Each row was made from one walk, in order. Every step used is in the known rows, and no mark comes twice. Write each row's walk.
Known rows
C E B X: [ 3.092  0.163  1.522 -1.510 -2.102  2.588  0.673  3.980  0.861  0.075
 -0.554 -1.608 -1.836  1.848  2.213 -4.741  1.339 -3.421  1.284  2.814
  1.210 -1.240 -1.183]
H B E X L S G F: [ 3.158 -0.413 -2.941 -2.459 -2.861 -1.259 -2.523 -5.391  1.563  2.468
 -1.662  2.863 -1.320 -0.319 -0.097 -4.345  2.078 -0.228 -3.596 -2.869
  5.749 -4.333  4.202]
X E B: [ 3.766  2.742 -2.387 -0.622  2.796  4.358 -2.520  3.139  3.695 -0.310
 -1.005 -0.593  2.941  0.620  0.764 -1.665  1.814  1.085  1.438  4.967
 -0.550  1.147 -3.193]
S L: [ 3.503 -1.394  3.815  0.183  0.446 -1.820 -0.604 -2.282 -1.938 -0.707
  3.094  3.270  5.761  1.906  4.221 -2.343  1.634 -3.542  1.011  3.988
  0.449  0.118  0.146]
H B E C: [ 3.806  1.377 -4.487 -2.171 -2.191  1.588 -2.864 -3.243  1.199  0.354
 -3.018  1.126 -0.377  1.021  0.627 -3.270 -1.516 -1.163 -2.250 -2.042
  6.188 -4.388  3.966]
S G F E: [ 6.755  0.188  8.727 -2.115 -1.487 -0.153  5.903 -1.847  2.760  3.819
  6.288  5.302 -0.370 -1.291  0.734 -2.119  0.371  1.682 -4.704  1.006
  1.572  5.631  1.364]
G F: [ 5.105 -0.908  4.808 -4.060 -3.036  0.457  0.694 -1.615  3.568  0.821
  5.085  3.229 -1.628  2.636  2.632 -0.145 -0.702 -0.977 -3.918  1.591
  1.753  3.526  0.859]
G S L C E F: [ 2.593  0.356  3.615 -3.970 -1.337 -0.550  0.048  0.423 -0.880 -3.032
  7.619  0.495  1.975  3.022  2.312  0.046 -0.843 -5.265  2.215  2.371
 -1.042 -1.969 -0.140]
E B: [ 4.940  2.702 -1.969 -0.955 -0.073  3.212 -3.212  0.799  2.811  0.737
 -1.138 -0.955  3.136  2.343  3.757 -2.380 -1.608 -0.657 -0.816  2.914
  1.375  0.046  0.331]
L S G F E C: [ 3.897  3.341  2.539 -0.368 -1.973  1.753  3.824 -0.300  2.518  4.862
  2.600  0.175 -0.027  0.949  2.587 -3.253 -1.550  1.921 -3.834 -1.052
  0.494  0.747  2.061]
E X: [-2.263 -2.344 -1.451  4.216 -0.361 -1.446 -2.092 -5.046  1.197  0.857
 -3.506  1.358  2.347 -0.113  1.760 -2.494  0.486  0.293  0.095  1.240
  0.917  1.696  0.092]
C E: [ 2.619 -0.866  4.385  1.419  1.385  2.433  3.412  3.287  0.295  1.791
  2.271  0.696 -1.951  1.921  1.966 -1.487  2.990 -0.907  1.916  2.107
  0.320  1.197 -2.111]
F E: [ 2.886 -3.291  4.170  6.230  5.475  1.036  2.002 -1.510  4.161  3.487
  0.312  0.731  2.941 -0.580 -0.002 -1.022 -2.167 -0.565 -2.231  1.269
 -0.372  4.639 -1.016]
C E F G S L: [ 3.230 -1.934 -0.101 -1.704  0.247  1.350  3.670  2.086 -0.371 -1.485
  3.083  1.094 -1.219  1.639  2.744 -1.854  1.285 -3.110  3.163  3.021
 -0.927 -0.120  0.314]
X E: [ 2.027 -0.067  0.490  0.883  3.818  3.255 -1.081  2.368  2.768  0.424
  0.213  1.080  1.986  0.200 -0.575  0.638  2.694  1.353  1.712  4.442
 -1.342  2.320 -3.675]
H B E X L C: [ 1.154 -1.516 -4.195  0.452  0.571 -0.288 -4.838 -4.732  0.889  1.431
 -2.082  2.343 -0.141 -0.090 -1.392 -2.264  1.872 -1.552 -2.120 -2.511
  5.802 -5.620  2.188]
B X L S G: [-0.826 -3.604  1.269 -2.272 -2.319 -1.451 -5.800 -0.534 -0.444  1.383
 -1.258  1.287 -0.260  0.613 -3.244 -1.148  1.690 -2.448 -1.247  2.841
  0.306 -4.303  1.857]
C E B X L S G: [ 3.072  1.423  1.477 -2.001 -1.886  2.051  0.439  4.144  0.046  1.520
  0.488 -0.933 -2.082  1.436  0.845 -5.145  3.345 -1.707  0.995  2.696
  1.062 -3.050 -0.280]
X E F G S L C: [ 1.900 -0.817 -3.892 -1.548  3.889  2.824 -0.965  1.847  1.830 -2.649
  2.611  1.388  2.567 -0.005 -0.480  1.115  1.003 -1.470  2.780  4.588
 -2.309 -0.210 -2.307]
L S G F E: [ 4.433  1.402  4.203 -0.009 -0.900  1.433  4.110  0.003  2.902  5.830
  3.144  0.553  0.130  0.815  2.887 -2.312 -0.611  1.367 -3.881 -1.090
 -0.329  1.642  1.176]
X L S G F E: [ 2.718  0.219  2.517  0.285  2.882 -0.508 -2.401 -1.079  1.469  4.510
  4.124  3.326  0.495  0.954 -2.575 -0.255  3.920  2.836 -2.464  2.218
  0.270 -1.673  1.750]
S G: [ 4.621  0.781  5.886 -0.932 -0.343  0.890  3.063 -0.357  0.006  3.547
  3.294  4.344  1.435 -0.696  1.122 -0.382  1.509  2.335 -1.366  1.838
  0.860  2.959  0.854]
F G S: [ 3.312 -3.669  0.364 -0.774 -3.058  1.634 -0.618 -0.652  1.805  0.855
  0.589  0.750  2.429 -0.531 -0.109  0.157 -3.840 -0.988  4.016  2.931
 -6.089  3.190  0.918]
H B X E C: [ 1.891 -1.867 -2.935 -3.475 -4.759  1.178 -4.280 -1.901  2.459 -0.797
 -5.174  0.331 -2.044  0.182 -0.554 -3.421 -1.354 -1.833 -2.471  3.056
  2.994 -3.647  0.853]

Which walk is each row?
[ 3.066  0.075 -1.965 -2.987 -3.483  1.824 -5.046  0.626  2.251 -0.727
 -3.459 -1.782  1.952  1.645  2.205 -3.698 -2.657 -3.883 -1.273  3.143
  1.510 -1.683  0.963] => E B X
[ 0.018 -4.842 -1.808 -4.723 -3.061 -0.472 -3.487  0.305  0.837 -4.086
 -1.878  0.316  1.094 -0.435 -1.396 -1.769 -0.984 -5.791  1.650  4.931
 -1.778 -1.440  0.083] => B X E F G S L
[ 1.784  0.609  0.700  5.453  3.262  1.631  1.389 -2.144  3.359  1.498
 -0.784 -0.013  2.636 -0.175 -0.595 -2.980 -4.093  0.487 -2.126  1.340
  1.259  2.816  0.842] => F E C
[ 2.671  0.078  1.058 -1.655 -1.178  1.931 -1.095  3.678  0.390 -0.037
  0.014 -0.714 -1.901  1.888  0.508 -4.318  2.920 -2.713  1.501  3.596
  1.352 -2.516 -0.816] => C E B X L
[ 2.309 -3.776 -3.313 -4.006 -2.971  0.964 -4.091 -1.777  3.076 -0.778
 -4.636  0.731 -2.365  0.378  0.167 -1.935 -0.751 -2.744 -3.188  2.949
  3.056 -3.491  0.743] => H B X E F
[-1.800 -0.440  2.171  4.997  3.953  2.685  1.161  1.797 -0.361  1.933
  4.314  0.447 -0.987  1.140 -0.125  0.088  2.426 -2.113  0.782 -0.629
  1.358 -2.123 -4.470] => L C E X
[ 6.193  2.091  7.069 -2.527 -2.608  0.066  5.590 -2.174  2.362  2.813
  5.746  4.931 -0.501 -1.072  0.465 -3.031 -0.576  2.203 -4.659  1.032
  2.364  4.719  2.263] => S G F E C
[ 2.913  1.864  2.164  0.811 -0.076  2.202  2.145  1.035  1.004  5.665
  1.045 -0.101  1.383  1.209  3.156 -1.109  0.234  1.840 -1.519 -0.520
 -0.842 -0.203  0.815] => L S G
[ 5.592  0.618  6.985 -3.280 -1.587 -0.332  2.334 -1.189  2.212  2.847
  6.746  4.797 -0.691 -1.301 -1.789 -2.582  1.028  0.074 -5.083  1.397
  2.457  1.723  1.237] => S G F E B X L C
[ 3.147 -3.010  0.611 -2.164 -4.577  0.765 -0.526  0.594 -0.401 -1.159
  2.247  0.046  2.891 -0.495  0.276 -3.209 -2.654 -5.086  4.927  3.398
 -5.310 -0.466  0.032] => F G S L C E B X
[-0.998 -0.110 -2.905  1.714  1.909 -1.788 -3.145 -3.613 -1.151  1.701
 -1.124  2.339  2.817 -0.934 -2.359 -2.953  3.889 -0.756  0.807 -3.664
  3.826 -3.235  3.529] => B E X L S G
[ 0.715 -0.643  0.567  1.018  3.892  4.185  1.621  3.752  0.196  0.410
  6.547  0.188 -1.765  1.915 -0.105  2.338  0.098 -3.312  1.295  0.038
 -0.159 -2.647 -2.970] => L C E F G S
[-2.101 -4.669  1.366 -1.071  0.145 -0.734 -7.640 -0.230 -0.634 -0.246
  0.752  1.791 -0.281  0.938 -4.825  1.109  1.443 -4.340 -1.029  3.016
  1.174 -5.088 -0.192] => B X L C
[ 2.293 -1.419  2.071  1.338  3.048  0.287  1.529  0.529 -3.000 -0.923
  6.463  2.916  3.570  1.564  2.825 -1.590  2.415 -5.358  2.064  2.566
  0.363 -2.851 -1.938] => S L C E F G
[ 5.137 -0.156  7.509 -1.060 -2.129 -1.233  5.608 -3.486  2.657  3.493
  4.885  5.283 -0.179 -1.912  0.712 -3.256  0.650  1.900 -4.530  0.696
  1.809  5.612  1.537] => S G F E X
[ 4.040  1.584  2.401 -3.797 -3.408  1.672  1.046  3.677  0.795  1.221
  2.020 -0.295 -3.209  1.703  1.102 -5.491  3.198 -1.955 -0.194  2.474
  1.577 -2.418  0.150] => C E B X L S G F
[ 2.235 -1.131 -4.523 -1.927  3.070  3.339 -0.967  1.804  3.336 -2.014
  0.175  0.852  1.310 -0.107 -0.618  1.370  0.340  0.229  2.527  4.738
 -2.655  1.572 -1.426] => X E F G S
[ 2.705 -1.778 -5.199 -2.644  1.857  1.229 -1.354 -0.868  0.563 -1.521
  0.417  1.173  2.053  0.455 -0.203  0.388 -1.667 -4.199  1.404 -2.969
  2.144 -1.605  4.407] => B E F G S
[ 5.455 -2.260  6.233 -0.528 -0.197  0.026  2.875 -2.426  5.427  2.076
  4.866  2.718 -0.783  1.007  1.303 -1.472 -1.992 -1.162 -5.191  1.004
  1.289  5.547  0.385] => G F E
[ 3.600  1.613  1.086 -0.404  2.334  0.026 -3.119 -0.768  1.936  4.170
  3.514  2.474  0.991  1.192 -1.965 -1.383  3.462  2.736 -2.598  2.465
  0.673 -2.293  1.937] => X L S G F E B
[ 2.627 -1.176 -3.957 -2.304  2.733  2.191 -0.788  1.194  2.123 -2.838
  1.049  1.497  2.726 -0.050  0.198  0.311  1.021 -0.856  3.016  5.349
 -2.562  0.997 -1.269] => X E F G S L
[ 3.362 -1.000  1.225  2.811  2.263  0.655 -0.962 -0.680  3.932  3.206
 -1.472 -0.895  2.830 -1.081 -1.099 -4.679 -1.822 -1.420 -3.099  1.837
  0.332  0.421  0.811] => F E B X L S G
[ 2.754 -2.943 -5.052 -2.851  0.362  1.743 -1.038 -1.074  2.247 -1.719
  0.523  1.138  0.881  1.319  1.810  1.948 -3.684 -1.795  0.729  2.535
 -1.566  0.676  2.844] => E F G S
[ 2.388 -2.580 -4.351 -2.439  1.210  1.291 -0.991 -1.081  0.791 -2.363
  2.947  1.634  2.106  1.418  1.934  1.745 -3.037 -3.568  0.991  2.428
 -1.241 -1.113  1.962] => E F G S L C
[-1.419 -1.424 -3.315  2.023  2.603 -1.937 -4.668 -4.074 -0.845  0.160
 -1.575  2.584  2.958 -0.496 -2.680 -2.143  3.511 -1.768  1.244 -2.696
  4.125 -2.683  3.005] => B E X L
[ 4.237  2.069  3.512 -1.737 -2.288  1.645  3.045  0.402  1.988  5.249
  3.226  0.775 -0.290  1.604  3.523 -1.629  0.061  1.467 -3.238 -0.768
 -0.128  0.691  1.369] => L S G F
[-0.818 -1.363 -2.697  2.289  1.342 -1.013 -2.113 -3.607 -0.190  0.295
 -2.432  1.285  3.033 -0.558 -0.249 -2.757  1.212 -2.743  1.013 -3.891
  3.861 -0.861  2.499] => B E X
[ 0.177 -1.213 -0.392  0.175  5.178  1.412 -4.426  1.587 -0.663  0.375
  6.585  3.011 -0.891  1.766 -4.775  3.115  4.175 -0.573  1.815  3.159
 -0.257 -4.880 -0.913] => X L C E F G S
[ 3.639 -0.363  4.764 -4.212 -3.719 -1.886 -1.220 -1.633 -0.205 -2.363
  4.852  0.870  3.907  2.509  2.758 -0.930 -1.672 -3.860  2.421  3.547
 -2.355  0.650  1.157] => G S L
[ 2.224 -1.835 -3.817 -0.130 -1.513 -0.358 -2.875 -5.121  1.626  1.310
 -4.218  1.587  0.053 -0.155  1.002 -3.575  0.242 -1.637 -2.115 -2.529
  5.368 -3.109  2.908] => H B E X
